Each row was made from one walk, in order. Every step used is in the known rows, and no mark comes twice. Write each row's walk.
Known rows:
zoten-sete-tuger: [-10  -4 -36  -7   7  11  12  16  18  11   0  13   9  -2  -1   3  -1   1
 -26   8  -8]
dutivol-sete-zoten-tuger: [ 12   2 -16   0 -21 -14   5  19   6  -9 -21   9   1 -12 -10  38   2 -14
  -1  12  -4]
tuger-zoten-sete: [  7  12 -18 -10   2  25  23   2   3  22  11  -7  23 -10   3   0  30  12
  10  19   7]
ramo-tuger-zoten-sete: [ 12  18  -8 -16  25  31  19   5  -3  20  -8 -24  15  -7  -2   0  28  14
  24  28  -7]
bagot-sete-dutivol-zoten-tuger: [ 16  12  46  21 -22 -17 -17  -7   2 -13  -2   4  -5  -2 -10  -1  -6 -10
  -4  -1  14]
dutivol-zoten: [ -1  -3   4  -1  -7  -2  -9   3   5  -6   5   7 -14 -16   3   5   8   9
  13  -1  -1]
tuger-ramo: [ -6  -8 -13 -23   9   5   2  13 -20 -19   6  -6 -24   3  16   1 -33  -2
  -1  -4   0]
sete-zoten: [  7 -19   1   6  16  -9   4   0   7  -9  -4  -3 -13   0   7  11 -18   2
  -7 -12 -10]
bagot-sete-zoten-tuger: [ 12  -7  25  13 -13 -28  -9   1  -5 -18   1  -3  -4  10   4   7 -21 -20
 -16 -31   7]
ramo-tuger: [ -5  -6   3 -15  35  12  -7   5 -14  -9 -15 -20 -26 -11   0   3 -16   7
  11  -3 -20]
tuger-sete-dutivol: [ -5  -8   8   7  17   0  -5 -28   0   3 -10  -5   9   9 -18  -7 -17  12
   9  -1  -4]
tuger-zoten-sete-bagot: [ -6  16 -11   3 -13  18  23   5 -16  30  25  -5  15  -6  23  -6  46   3
 -14  18   8]
zoten-sete-tuger-ramo: [ -9   0 -46 -21   3  10  20  27   8  -2   3  12   0  15  12  -1 -21 -11
 -20  17  -1]
bagot-sete-dutivol-zoten: [ 11   4  57  20   2  -5 -13 -20   6 -14   0  -1 -11   0   5 -15 -10   5
  -5  -3  12]
bagot-sete: [-10 -12  29   1   6  -2 -14 -12 -18 -15  12 -12 -11  -1  13 -16 -19  -1
 -17 -36   7]
ramo-tuger-sete: [-14  -6  -2 -13  28   4 -15 -13 -11  -2 -16 -19   0  11 -16  -9  -8   8
  32 -12 -15]
dutivol-zoten-sete: [ -1  16  -8  -5 -15   8   6  11   8   2  11  11   9 -13   2   7  19  10
  13  16   8]
zoten-sete: [ -7   4 -15 -12   2  16  10  10  -7   2   8  -3   9 -11   3   5  -4   9
  -5   2   1]
sete-zoten-tuger-ramo: [ 15  -4 -19  -8  -8 -21   7  24  -8 -20  -7   3 -16  15   5  23 -34 -25
   0  -2  -2]

Which walk is each row?
[  5 -13  10   9  10   5   2 -12  18  13   6  -1   3  11  13 -25  16  -3
 -21 -14   5] | bagot-sete-tuger-zoten
[ -2 -18  -6   8   7 -16  -5 -15   9  -3  -4   0  11  21  -8   1 -12   1
  16 -20  -6] | tuger-sete-zoten
[  3  -4 -31  -3   2  19  17   5  28  23 -14  12   8 -11   0   6  36   3
  -7  30  -5] | dutivol-sete-tuger-zoten
[  7  12 -14 -15 -31 -14  -6  25  -9 -19   3  13 -17  -1  -1  17  -9 -18
  18   9   8] | dutivol-zoten-tuger-ramo
[  6 -14 -23   1  14  11  11  -2  27  22  -2   7   1  -2   2  -7  24   3
 -12   8  -9] | sete-tuger-zoten
[  3  -9  49  13  20   0  -9 -20  -9 -14  -2 -15 -13   1   5 -17 -33   4
 -23 -14   6] | bagot-sete-dutivol
[-14 -20  11   5  10  -5 -12  -5   9  -7   3   3 -10  10  12 -21 -17  -9
 -37 -28  -2] | bagot-sete-tuger
[-15  21  -3   7 -30   3   8  15 -11   9  23  14   2 -10  22   0  33   0
 -10  12   9] | dutivol-zoten-sete-bagot
[-27  -2   4  -3  13   0 -15 -11 -30   4  -3 -16  -7  14   5 -15   7  -2
   7 -14 -15] | ramo-tuger-sete-bagot
[  5   8  -5  -1 -29 -13 -12  14   5  -6   1  14  -8 -17 -13  17  15  -5
  15   1   0] | dutivol-zoten-tuger
[-12  -1 -19  -8 -17 -17 -16  -5 -10   1  -2   2  18   6 -25   6   0  -8
  19 -19   1] | zoten-tuger-sete
[ 20  17   1   5  15  27  29  -9  11  24  -3 -11  22  -9  -6   1  18  16
   3  39   7] | tuger-zoten-sete-dutivol
[-22   9 -10   0 -12   8  11  14 -26   8  21  -1   0  -8  23  -1  14   0
 -28   1   3] | zoten-sete-bagot
[  5 -17  35  13  10 -15  -7 -10  -2 -17   4 -11 -10  12  18  -8 -25  -4
 -18 -34   3] | bagot-sete-zoten
[ 12   3  21  14   8   2  -4  -6  14  -5  -8   6 -16 -14  -5   3  -5  12
   6  19  -3] | sete-dutivol-zoten
[  4   4  17  15  -2  -7 -11 -25  15   3  -8   7  10   8 -21  -7   2  13
  27  12   3] | tuger-sete-dutivol-zoten
[ -4  10 -12  -1 -38 -22 -20  -3   6   1   2  15  19   4 -27   8  20  -6
  36  -6   6] | dutivol-zoten-tuger-sete
[  2   3   0   7  -5 -14  -8 -15  -2   3 -15   1  18   8 -35   6 -12  -3
  12   2  -2] | zoten-tuger-sete-dutivol
